Each row comes from the steps of one path. Every step used is in the known rows, and no mark comes twice. Write the path behind each row, first mark first.
Known rows
T, K, B: [-27  12  10 -12  -1  28 -40  15  18  13 -23  46 -28 -32  -5 -26 -30 -20
 -24  -1  42  42 -20  -9]
R, F, B, V: [-25   0 -50 -20  -5   9  19   9 -23  -9  23 -17  -6 -45 -27   5 -29   6
  -2  43  19 -24 -14 -32]
V, E, C: [ 19 -13  -2 -10 -37 -18 -12 -22   2  14 -36  22 -30 -15 -23 -44 -13 -16
 -14  15  -4 -12 -22 -17]
G, E, C, B, V: [ 18 -11 -27 -17   4 -40   0 -54  46 -30 -46   1 -34   4   9  -4 -11  35
 -11  45   3   0 -15  35]
C, B: [-10  -7 -10  -2  -5 -10  -9 -32  26   3 -20  25 -27 -34  -2 -20  -7   7
  16  48   5  11 -28   0]
E, C: [ 15  -4   0   4 -24  -4 -22 -22   0  16 -40  -1 -33 -19 -13 -51  -6   2
 -18  37  19  15 -29  -7]
E, C, B: [ 13   5  -4  10 -19 -21 -15 -48  23   7 -44  14 -43  -9   2 -30 -12   9
  -6  45   7  21 -35   8]
K, E, C, B: [  1  -4   0 -20 -39 -22 -20 -36  29   8 -37  24 -33   6 -19 -46  10 -12
 -14  28   4  22 -38  12]
T, K, B, V, R, F, E: [-17  15 -38 -23  23  26 -18  56 -24 -19  23  27  -7 -27 -18  25 -39 -21
 -32 -13  54  10  -2  -3]
K, B, F, E, C: [ -1 -29  10  -9 -24   2 -11  -6 -38 -10 -30 -13 -18   6 -17 -28 -32   5
 -31  11  15  43   4  19]
E, C, B, V: [  7   3 -15   9 -22 -26   3 -37  22 -23 -28  10 -38   8   7 -16 -13  31
 -16  41  29   5  -5  12]
C, B, F: [-12 -27  -5 -14 -10  -1   3 -19  12 -18 -19  19  -8 -18  -6   9 -10  23
  24  52  -7   7   1  -3]
F, E, C, B: [  6  -9 -11  12 -21 -25 -15 -60   0  15 -35  -9 -39 -14  -4 -29 -11  -7
  -5  39   8  30 -29  31]
K, E, C: [  1  -7   3 -28 -40  -6 -25  -8   5  19 -32   8 -22  -2 -34 -65  18 -19
 -23  17  15  17 -30  -5]
G, B: [-12 -29  -5  -4 -16 -10  -7 -13   6  11 -21  24 -25 -11 -20 -57 -13  23
   5  47  13   7 -39   6]
T, K: [-20   4  -5 -14 -13  28 -37   5  18  28 -23  24 -21 -44 -13 -18  -3 -22
   2  19  37  18 -15 -16]
E, C, B, F: [ 11 -13   0  -1 -25 -11  -2 -33   8 -14 -43   8 -24   5  -3  -1 -12  26
   4  47  -7  20  -6  10]
B, V, E: [-10 -21 -20 -27 -24 -12  11   8   4 -19   4  30 -11 -20 -21 -21 -10   6
  -2  15  19 -34  19 -22]
G, B, V, R, F, E, C: [ 22 -16 -48  -3  -1 -23   9  15 -39 -19   0  -7 -18  17 -26 -16 -26  25
 -26  32  25 -16 -27  21]
K, T, F, R: [-14 -26  39 -27  16  21 -27 -17 -11   4   7 -25 -33 -11  17 -39   3 -35
   1  73  -2  15  14  -2]
T, F, E, C, B, V, R: [ -3 -15 -10   5 -16 -17   1 -19   3 -38  11 -22 -36  36  14  10   2  11
   3  61  14  -1   6  43]
E, C, B, F, R: [ 37 -23   7  -8   4 -10 -21 -45  16 -20 -30   4 -14  12  -5  10 -16   8
   3  59  -7   5  25  10]
V, E, C, B, F: [ 15 -25  -1 -16 -36 -24   9 -33   7 -17 -39  32 -20  11 -10   3 -19  12
   7  26 -29 -12   1  -1]
C, B, V, R, F: [  5   9 -51 -13  25  -9  12  17   6 -38  17  32  -9 -24  -9  32 -17  22
   3  47  17 -31 -16 -19]
T, K, B, V, R: [-15  20  -9 -11   5  27 -28  47  26 -30  -1  55 -15  -5   1  10 -37   4
 -32  -4  63  12  10  -3]

Write each row's path
[-10   1 -37  -2 -10   6   2  15  11 -21  21  10  -6 -19 -16  12 -31  18
   4  39  30 -28   1  -8]
F, B, V, R
[-13 -23  10   2 -26 -15  -9 -52  -4   6 -13 -34 -48   9   9 -26   8 -13
   7  62  -6  27 -21  32]
T, F, E, C, B
[ 23  -3 -49  -5   1  -8   1  19 -42 -13   5 -18  -8 -14 -28   2 -15   2
 -25  27  32 -16 -10  -1]
B, V, R, F, E, C
[  1  -9 -21   6 -23 -32   4 -46   3 -13 -18 -15 -33   3   1 -17 -12  17
 -13  32  29  17   4  34]
F, E, C, B, V
[ 39   1 -58 -25  35 -37   5 -14  25 -42 -25  12 -19  -5  -2  38 -22  29
 -16  46  -4 -26 -33  15]
G, E, C, B, V, R, F
[-11 -14 -23 -20 -18 -31  15 -22  23 -29  -1  45 -22 -10  -5  -1 -15  14
   9  23   6 -30  11  -9]
C, B, V, E
[ 16   7 -34  -4  11  -5  -1  29 -42 -31   5   3 -18  -3 -20  -6 -40   4
 -53   5  37   9 -15   5]
K, B, V, R, F, E, C
[-18 -46 -12 -20 -19  14  -4   0 -35   5  -6 -19   8 -28 -28 -12  -2   0
  17  38   8  11  18   5]
B, F, E
[  5   3 -47 -24 -27 -17  26  -5 -28  -8   5  -5 -17 -17 -33   2 -39  -6
 -20  17  -2 -43 -14 -33]
R, F, B, V, E, C
[ 31  21 -45   2  10 -21   7   5   5 -35  -7  20 -24  -1  -3  20 -21  24
 -19  42  16 -22 -26  -8]
E, C, B, V, R, F
[-19 -37 -15 -15 -13  -5   3 -27 -11  -6  -8  -4  -5 -23 -14  10  -8   7
  28  42  -5  15  11  19]
C, B, F, E
[-20  -5  -1 -12  -3   4  -1  14   3 -33  -2  24 -21 -13  -4 -36 -29  23
 -31  18  44  16   7  -8]
K, B, V
[  4  -1 -43  -5  -6 -23  13 -29 -27 -11  -6 -22 -28 -15 -10  -3 -14   6
 -18  34  22   4 -11  12]
R, F, E, C, B, V
[  1 -19 -25  -1  -2 -12   0  20  13 -32   3  36 -11  19 -14 -23 -17  46
  -2  44  36 -22 -11  11]
G, B, V, R
[ 17  -4  -9  -4 -28 -34  -4 -48  22   2 -39  38 -42  -5  -6 -25 -17  -8
  -5  23 -16  -7 -28  -1]
V, E, C, B
[ 18  -1 -32  14  -9 -31  -2 -23   8 -26  -9   4 -28  14   0   5 -18  18
 -11  33  28   1   0  38]
F, E, C, B, V, R
[ -4  -5 -60 -12  20 -12  10   9 -18 -27  27  10  -7 -29 -16  33 -18   7
   5  40  19 -22  -7   4]
C, B, V, R, F, E
[ -1 -12 -56 -19  14   2   5  36 -39 -19  31  -7   3 -36 -31  12 -11   0
  -5  30  33 -25  -2 -12]
B, V, R, F, E
[ 27   0 -40  -3   4  -3 -17   9 -43  15  -8 -13 -14 -30 -34 -10 -15 -22
 -20  30  12  -2 -42  -6]
V, R, F, E, C
[  7   0 -47 -19  18   7   3  44 -16 -27  20  14   1 -33 -26  13 -12  15
  -9  36  32 -33  -9 -33]
B, V, R, F
[  1   0 -23 -11 -49 -21  16 -23   0 -10  -6   2 -25  -1 -19 -15 -36   3
 -15  15   4 -31   5  -8]
F, B, V, E, C
[-12 -10  11 -13 -25  24 -30   5 -21   4 -36   2 -20   4 -10  -7 -34 -15
 -32 -12  29  55  11  23]
T, K, B, F, E, C
[-19   1 -38 -19  -2  12   2  -2 -22  23  12 -10 -10 -63 -34  -7 -28 -16
   6  44  -3 -12 -44 -36]
R, F, B
[ 13 -11 -14 -14 -37 -23   7  -7   1 -16 -21  17 -25   3 -17 -33 -15   9
 -25  11  19 -28  13 -15]
B, V, E, C
[-11  -1   5 -40 -47   8 -23  -9  29   1 -45  30 -17  22 -15   8  12 -15
  -4   7   6  29  -2  12]
T, K, E, C, B, F
[  6 -51  -3  -5 -37 -14   1 -23 -33   1 -34 -19 -16  28 -24 -37 -16  26
  -4  37   2  21  -9  36]
G, B, F, E, C
[-15  -7 -18  -3  -5 -16   8 -21  28 -24  -2  19 -25 -16   0  -7  -7  29
   6  43  28  -4   4   1]
C, B, V
[-52  -9  23 -20 -20  21   1 -19 -15  17   7 -35 -42 -18  17 -34 -16 -22
  10  61 -17  21 -26   1]
K, T, F, B
[-45 -16  -7 -18 -28  15  12  -4   0 -21  35 -37 -22  -5  -2  -7  -8   9
  16  65  16 -15  11  -8]
T, F, B, V
